What can hang from each mark:
G: C R
F: D E R
A: R
D: F N
W: R
C: G N
V: J
R: A G J N T W
E: F
N: C D R
T: R
J: R V

Each row was made from one small tree. Brackets hold a mark, then the marks that hang from it, in alphabetical order. Every link used is in the known rows. Write each row's tree.
In the rows, zero is written as 128.
Known rows:
[W R]: [115 122 141 150 132 135 145 139 138  91 118 114 128 120  95 109 135 134
 147 109 153 164 132 161 113 115 130 143 153 149 133 139 151 130 121 135
  98 122 105  99 130 124 109 112 138 111  92 116 135]
[J [R N W] V]: [ 71 162 112 146 169 136 165 112 148  52 125 139 109 126 102  87 147 103
  69  76 126 151 167 175  88  96 142 168 191 156 155 114 107 133 142 128
 129 144  97 130  88 140  98  19 191 186 126 120 160]
[R N]: [ 90 146 122 163 121 143 126  96 139 117 144 123 105 108  95  95 152 133
 104 119 137 128 158 154 117 130 128 133 149 153 147 125 136 132 138 125
 118 157 111 123 113 142 128  95 144 161  88 157 118]
[J [R G W] V]: [ 74 136 109 150 197 151 168 134 139  40  87 143 139 146  90  97 147 116
 101  73  83 149 142 178 124 109 131 169 202 118 136 119 110 154 136 147
 105 102 102 133  95 140 102  71 181 181 158 110 180]
[N D]: [119 120 110 157 149 140 132 104 113 150 147 130 106 146 101 113 120 129
 127 131 112 138 137 163 112 177 126 136 136 147 143 126 166 148 136 164
 127 173 147 117 130 139 119 116 130 112 163 111 171]
[G C [R J]]: [ 86 194 149 117 124 181 149 137  78  69 126  72 159 104  57  82 142 148
 130 117 154 146 169 133  90 101 121 133 187 168 138 121  94 135 104 186
  83 127 124 121  96 144 141 114 147 122  74 103 132]
[J V]: [ 86 147 127 150 141 142 144 128 100 122 105 130 134 118 101 117 141 130
  89 115  86 130 148 159  95 137 118 153 149 153 166 124 118 139 127 157
 104 134 120 122 119 124 105  94 127 141 137 118 141]
[V J]: [ 85 151 133 187 142 157 133 155 106 121 105 128 109  91 100 112 138 150
 121  96 102 143 143 149  95 121 116 136 157 155 159 121 144 146 121 133
  77 135 135 102 111 120  91 109 128 148 115 124 151]
[F [R A J N]]: [ 79 212 100 144 159 137 144 140 130  82 151  78  83 102  98  95 155 144
  60 104 131 174 197 161 145 131 121 160 166 167 147 123 146 135 145 147
 147 140 142 155  99 131 122  82 203 159  50 127 142]
[W [R J]]: [ 99 147 129 144 128 150 155 149 131  82 124  88 128 112  86  90 127 154
 128 108 141 177 154 155 119 111 119 145 174 154 145 141 137 133 120 147
 116 107 120 106 133 133 124 107 153 119  93 103 148]
[C G [N D [R W]]]: [126 119 124 151 192 167 146 129 142  86 135 114  77 165 102  73 105  82
 136 100 137 135 114 172 154 121 114 150 187 109 121 120 127 180 124 129
 150 146 109 109 157 134 125  81 162 154 178 103 239]
[A [R G J N]]: [ 65 143  82 160 149 170 141 106 144  86 138 104 110 114  64  81 148 137
 101  85 108 139 157 145 186 121 111 128 177 118 109 106 140 150 130 147
 135 109  96 130 127 164 167  93 209 184 104 147 160]
[E [F R]]: [ 96 138 141 134 162 133 127 121 134 108 104 101 111 143 112 108 155 110
 116 126 144 150 149 144 113 123 125 187 166 145 132 166 141 156 127 152
 136 121 135 135 104 126 125  82 147 108  91 120 104]
[F D R]: [105 129 135 156 128 133 134 127 154  91 132 109  89 134 123 128 134 126
  99 163 127 166 152 162 126 149 119 178 156 172 150 141 174 131 106 161
 137 146 140 123 116 114 126 117 147 103 102  91 149]
[D [F E]]: [ 95 119 181 179 126 112 139  90 103 121 146 126  97 120  69  96 174 111
 153 146 150 122 135 148  85 175 143 162 126 145 178 122 125 148 117 127
 118  98  98 159 101 142 121 123 125 140  89  84  97]
[F [D N] E R]: [103 100 158 169 115 156 147 120 150  70 176 123  41 108 101 127 165 112
  74 190 156 175 172 162 144 156 143 180 123 189 171 122 174 132  82 132
 151 128 140 161  96 103 119  99 178 116  59  79 138]
[C G [N D]]: [110 132 122 152 146 164 143 148  84 111 133 135  94 123 102  92 129 105
 123 145 126 129 150 181 145 141  88 126 152 123 146 132 111 183 109 151
 132 153 122 103 171 141 145 106 132 142 148 125 208]
[E [F [R J T]]]: [ 64 172  99 114 161 166 118 128 125 122 102  72 139 136  92  91 153 144
 103 129 135 151 172 118 115 118 117 207 193 141 120 161 135 172 124 143
 176 125 149 141 108 149 134  84 188 113 113 134  99]
[T [R A [G C] J]]: [ 75 222 125 141 189 172 183 156  76  45 106  79 149 113  32  86 145 135
  83  75 116 163 175 142 168 141 125 132 183 105 127  88  83 149 140 156
  71 107 136 135 101 164 131 145 184 156  94 116 147]
[T [R A G W]]: [ 89 165 104 158 213 121 173 114 146  45 105 111 106 156  83 116 160 102
 109  47 107 155 140 148 162 124 143 154 180 103 121 101 132 153 166 113
  98 125 107 125  92 154 121 129 181 179 115 137 161]
[V [J R]]: [ 90 163 138 167 162 161 150 183 109  73 102 138 108  93  94 103 131 149
 118  89 123 162 167 177  91  99 132 139 181 156 159 128 138 150 114 151
  71 128 133  97 117 120  74  67 144 149 124 103 162]
[G [R J [N D] T]]: [ 73 181  78 107 133 194 127 110 120 133 168  82 122 143  74  84 138 156
  85 128 156 146 175 147 129 115 135 155 171 166 120 120 153 157 121 157
 167 189 152 119 109 176 144  85 220 121 128 135 152]
[E [F [R A G W]]]: [ 73 154 104 144 223 110 155 100 143  68  84 104 105 162 108 100 174  95
 141  68 109 160 138 152 166 130 129 195 187 102  99 142 133 168 164 133
 141 113 122 162  54 139 126 102 206 149  88 136 141]
[G R]: [109 148 140 124 131 150 140 122 118  96 125 107 129 131  98 118 150 134
 136 117 150 135 146 153 105  94 130 138 168 169 141 140 144 140 115 168
  95 143 110 100 114 132 127 108 135 122  87 123 130]
[N C D]: [123 156 134 176 150 146 126 113 119 162 144 112 117 153  76  82 124 135
 141 129 118 148 127 160  99 198 135 137 128 153 138 119 177 127 134 168
 136 166 156 124 117 141 120 154 110 102 161 105 177]
[E F]: [ 90 133 129 144 152 131 136  88 113 128 102 120 120 135 105  95 153 115
 144 114 123 126 144 147 112 139 117 153 156 131 136 154 107 150 143 146
 123 135 126 123 104 140 135  98 129 117 115 134 107]
[W [R A N]]: [100 168 119 151 149 113 161 128 132  82 133 107  99 112  92  94 152 124
 119  83 167 179 160 182 147 121 138 133 141 146 123 117 143 120 145 121
 108 148 104 114 104 133 102  93 187 130  48 134 137]
[F D [R A G N]]: [ 77 169 103 168 159 135 150 124 157  67 132 110  80 133  99 109 159 127
  77 128 116 174 164 191 211 157 120 165 153 138 123 111 163 135 131 146
 133 147 142 148  84 132 133 129 220 140  60 121 158]
[J [R G N W] V]: [ 57 149  99 157 183 161 167 119 157  38 108 140 124 139  87  78 156 110
  73  72 106 149 154 183 140  96 137 161 196 125 136 109 105 148 143 127
 115 119  94 142  82 154 112  48 211 203 128 131 165]
[W [R G J T]]: [ 71 146  92 141 144 192 131 155 135  88  99  84 167 122  61  85 143 173
 137 108 120 161 145 145 169 111 119 160 190 115 101 129 141 158 112 127
 121 101 114 117 131 160 129 143 198 136 120 138 135]
[V [J [R N W]]]: [ 63 162 116 178 171 153 151 135 159  50 124 136  84  97 104  79 145 125
 102  55 141 166 165 167  87  77 141 150 195 156 147 112 132 141 138 103
 104 143 113 108  77 134  90  32 186 194 104 127 168]
[T [R W]]: [102 140 130 153 166 128 154  99 162  66 125 115 111 145  99 117 142 100
 101  76 143 150 139 125  92 105 147 165 183 141 146 119 139 144 148 104
 112 138 100 103 114 147 122  98 139 165 130 131 137]
[E [F D R]]: [ 91 129 137 141 146 125 144 104 150  97 110 107  94 155 127 110 142 107
 112 149 137 168 149 162 131 146 116 194 161 151 133 162 144 145 119 161
 157 141 153 124  97 124 142  98 159  80  97  94 129]
[F [D N]]: [109 113 112 176 116 144 149 105 131  87 147 143  80 116 125 114 148 123
 115 149 125 148 159 160 135 160 128 145 117 178 155 116 116 122 121 136
 121 161 114 119 101 121 138 112 149 111 117 129 152]
[W [R [N D]]]: [111 122 122 154 137 144 145 114 146 118 160 119  99 141  86  89 122 122
 111 114 169 175 139 182 138 144 138 137 133 148 128 125 168 137 132 133
 130 169 127 107 124 151 119  91 176 106 114 117 165]
[C G]: [108 137 141 169 141 159 126 152 105  89 113 129 124 112  93 101 145 123
 132 125 113 123 145 145 129 124  88 142 171 134 139 144 109 170 131 134
  99 120 112 110 140 134 126 131 104 148 112 135 149]

Which tree is each row?
[ 86 201 102 148 190 155 179 154 116  58 113  87 117 127  66 107 148 143
  78  74  95 164 175 155 188 135 125 139 177 109 135 106 118 156 151 148
  96 105 140 126 126 158 132 137 184 163 112 125 159] => [T [R A G J]]
[ 93 187 101 101 161 138 133 130  95 109 113  99 137 129  91 121 167 144
 137 107 144 141 167 149 113 112 136 154 170 152 112 119 145 148 131 155
 111 172 116 109 102 139 103 121 181 120  90 144 130] => [G [R A T]]
[ 95 173 125 127 189 105 146 123 112 100 101  99  94 134 112 111 161 105
 120 102 135 162 162 159 132 141 125 181 156 137 124 152 135 155 152 160
 135 135 145 141  87 122 109  88 165 109  75 121 119] => [E [F [R A]]]
[ 47 172  93 153 162 192 127 101 107  83  97  90 183 125  45  66 154 151
 146  97 101 130 148 105 120 126 120 170 215 109  99  97 100 160 131 116
 116 118 103 155  70 177 147 141 194 176 137 153 134] => [R [G C] J T W]
[ 89 187 132 163 164  90 139 120 124  91 137 108  88 118 106  95 181 102
 111 101 160 154 155 163 116 158 146 181 125 154 150 120 123 141 147 130
 129 131  99 159  74 141 117  93 178 143  55 125 107] => [D [F [R A N]]]
[ 79 163 107 116 163 165 140 158  97  97  91 135 155 124  89 108 142 143
  84 123 111 139 172 165  90 115 135 175 185 147 141 122 121 155 110 155
 119 143 114 117 130 135  75  63 170 139 163 117 141] => [J [R T] V]
[112 162 150 203 141 132 137 116 113 114 132 120 117 115  90  67 181 109
 176 112 157 129 125 136  82 176 155 157  87 168 158 110  87 119 125 122
 112 109  74 146  76 145 138 143 109 120 110 137 109] => [D F [N C]]
[ 91 120 159 181 131 125 137  68 115 146 190 132  68 137  62  78 160  99
 121 148 161 135 140 170 112 200 153 157 101 143 170 108 145 151 125 125
 152 144 124 170  93 168 130 104 164 130 108  87 127] => [R [N [D [F E]]]]
[111 144 143 153 163 143 144 168  95  92 131 118  90 138 112  88 150  79
 136 152 160 139 131 177 125 150 104 178 136 131 157 143 103 194  92 150
 140 121 105 124 152 148 151  96 143 125 129 101 184] => [C G [N [D [F R]]]]
[118 100 115 175 162 145 150  84 186  63 148 122  62 156 128  97 121 101
 128  99 131 157 124 152 146 136 155 171 157 160 129 103 128 121 134 117
 142 151  96 129  85 112 116  87 183 120 151 109 183] => [F [D [N [R W]]]]
[ 87 144 158 150 125 163 135 137 128  89 162  80  82 102  68 108 152 149
  72 161 137 165 183 145 118 132 125 172 175 172 169 141 187 151  97 152
 151  93 157 166 125 118 112  97 161 147  61  75 131] => [F E [R J]]
[110 152 145 208 130 176 140 154 130  70 135 125 100 117  94  71 154 112
 134 145 127 152 146 152 149 160 102 151 125 165 137 118  96 132 112 130
 125 135 119 116 110 131 146 160 115 111 110 122 173] => [F [D [N [C G]]]]
[112 143 160 155 169 194 132 134 117  89 100 102 154 141  39  77 124 126
 142 108 123 129 110 147 165 144 138 137 178 104 102 102 117 143 115 159
  65 110 109 146 111 136 108 140 152 140 128 107 144] => [N [R [G C]]]
[ 59 236  99 115 155 153 177 145  91  74 134  83 115 106  89  91 156 139
  45  81 116 161 197 179 130  99 120 142 166 172 159 107  94 131 140 178
 124 145 136 133  87 142 122  64 210 150  64 115 154] => [G [R A [J V] N]]
[ 87 146  95 130 151 169 102 115 143 149 159 105 100 146  92 107 143 134
  71 148 155 152 159 148 126 151 141 184 148 158 115 124 202 160 117 130
 170 194 148 139 119 153 113  85 199 125 133 144 136] => [F [R [N D] T]]
[ 84 144 106 115 151 147 123  89 144  97 117 104 144 149 100 112 163 128
 153  97 152 129 137 118  82  77 143 176 195 158 111 127 151 151 125 119
 131 161  89 109  88 149 123 104 175 143 113 148 127] => [G [R T W]]
[ 48 186  72 161 202 134 178 123 108  73  96 108 128 128  88  92 154 133
  91  52  37 152 159 159 155 142 111 159 192 117 142  99  94 151 166 147
 127 103 123 153  75 143 121 114 208 186 137 117 188] => [R A G [J V] W]
[ 36 162  64 151 173 182 142 119 123 105  88 104 166 132  78  88 151 151
  90  86  53 129 145 127 136 119 114 189 204 116 125 105 110 164 136 120
 147 114 111 144  91 163 131 110 208 186 174 146 153] => [R G [J V] T W]
[ 76 117 141 143 152 146 111  96 156 101 141 104  94 131  76 119 171 121
 103 141 151 149 150 115  88 115 148 209 188 159 131 126 207 160 105  96
 172 128 119 165  93 130  94  97 189 165  92 110 117] => [F E [R T W]]
[ 83 124  87 151 161 125 121  69 119 164 155 130 103 153  78  88 153  97
 145 105 160 123 126 136 111 178 147 171 120 124 107  97 146 167 124 132
 170 175  79 126 110 185 148  87 200 116 175 136 140] => [A [R [N [D F]] T]]
[ 76 158 100 162 182 166 166 116 166  47 119  91 121 147  73  96 141 130
  90  66 104 154 144 127 155 108 130 161 208 118 134 116 121 158 146 113
 117  95 118 123 112 169 152 116 178 187 132 129 156] => [T [R G J W]]
[ 85 198  96 126 176 117 167 108 121  56 130  79 112 131 103  99 152 134
 135  61 125 164 171 147 109  97 130 151 197 163 138 119 121 137 156 159
 129 138 118 123  74 137 131 100 186 149  80 116 170] => [G [R A J W]]
[ 98 108 175 163 114 138 141 115 153  86 161 109  61 126  89 126 148 126
  82 188 143 173 161 166 133 157 130 182 154 174 165 134 202 136  86 149
 153 128 154 153 112 109 114 122 162 110  66  55 141] => [F D E R]
[ 89 141 131 160 117 141 131 108 171  84 149 114  77 126 116 110 144 124
  68 158 149 167 164 167 139 136 125 174 154 180 147 130 169 124 112 141
 146 162 140 126 104 125 134  96 178 122  77 116 138] => [F D [R N]]
[ 76 223 118 121 174 169 180 195  58  50 101  89 136 110  84  97 150 134
  76  85  96 159 183 168 144  92  82 151 187 153 156 127  68 168 133 188
 107 113 136 112 120 133 119 101 170 136  88  93 183] => [C [G [R A [J V]]]]
[ 91 150 100 154 181 177 163 127 147  70 132 101  93 132 106  82 125 122
  74  67  98 151 147 137 125 113 148 176 172 159 153  99  86 132 140 130
 144 110 105 152  95 120 103  42 197 163 161 109 184] => [D [N [R [J V] W]]]
[ 73 153  98 144 153 147 161 128 100 103 115 110 120 114  85 108 128 131
  82  85  84 145 160 140 110 128 107 150 170 148 153 113 126 144 118 183
 137 113 114 116 138 132 129  66 164 145 148  96 175] => [A [R [J V]]]
[ 93 156 150 166 139 119 125 112 146  99 141 111  98 123 103  92 175 105
 111 127 171 142 142 150 100 142 145 186 129 164 155 134 128 143 121 123
 131 122  93 148  90 148 133  88 161 144  69 130  91] => [D [F [R N]]]
[ 92 125 115 159 187 144 151 118 159  42 105 136 128 144  88  92 148 124
 147  88 114 145 141 167 131 106 136 151 205 117 117 127 133 156 138 137
 105 110  97 128  97 143 120  98 173 181 138 124 169] => [J [R G W]]
[113 149 131 198 121 152 144 112 145 100 144 119  91 124 105  82 153 128
 130 143 134 154 146 157 120 176 135 146 110 183 147 108 129 101 113 139
 131 152 120 123  93 127 139 148 124 101 118 120 153] => [F [D [N C]]]
[ 78 191 143 145 159 200 165 149 100  52 108  83 159 116  32  81 141 140
  79 101 125 151 161 128 152 129 122 139 190 112 133 103  91 152 117 153
  70  98 129 132 117 172 146 139 161 156 111 116 133] => [T [R [G C] J]]
[ 76 191 124 134 156 168 176 156 113  76 114  95 128 119  84 109 129 134
  27  94  99 155 171 142 107 116 126 160 174 151 182 117 105 145 126 155
 108 114 138 109 141 145 119  78 152 143 144 101 148] => [T [R [J V]]]
[ 81 173 150 165 138 142 130  99 179 106 128  84  89 153  98  60 155 105
  97 142 165 174 149 165 129 150 128 189 146 162 127 142 153 116 119 144
 174 150 158 137  74 141 151 107 165  88  69 109 119] => [E [F D [R [N C]]]]
[ 90 116 110 163 136 136 156  86 130  96 129 137  83 134 134  97 155 101
 125 135 132 147 154 159 142 156 126 162 120 153 136 138  82 135 130 138
 138 153 120 126  80 130 153  91 159  88 114 131 126] => [E [F [D N]]]
[115 131 164 164 166 150 149 106 116 136 177  90  74 167  50  70 111 126
 128 135 142 150 127 164 129 206 155 171 140 132 166 110 140 156 119 162
 164 106 144 174 120 149 111 108 170 103 161  26 171] => [N [D [F E]] [R J]]
[100 175 115 149 193 142 168 141 119  70 101 113 117 138  74 122 156 122
  93  76 111 153 153 160 182 140 135 137 160 107 126 104 131 156 149 137
  77 123 123 119 125 149 117 143 165 156 105 135 150] => [T [R A G]]
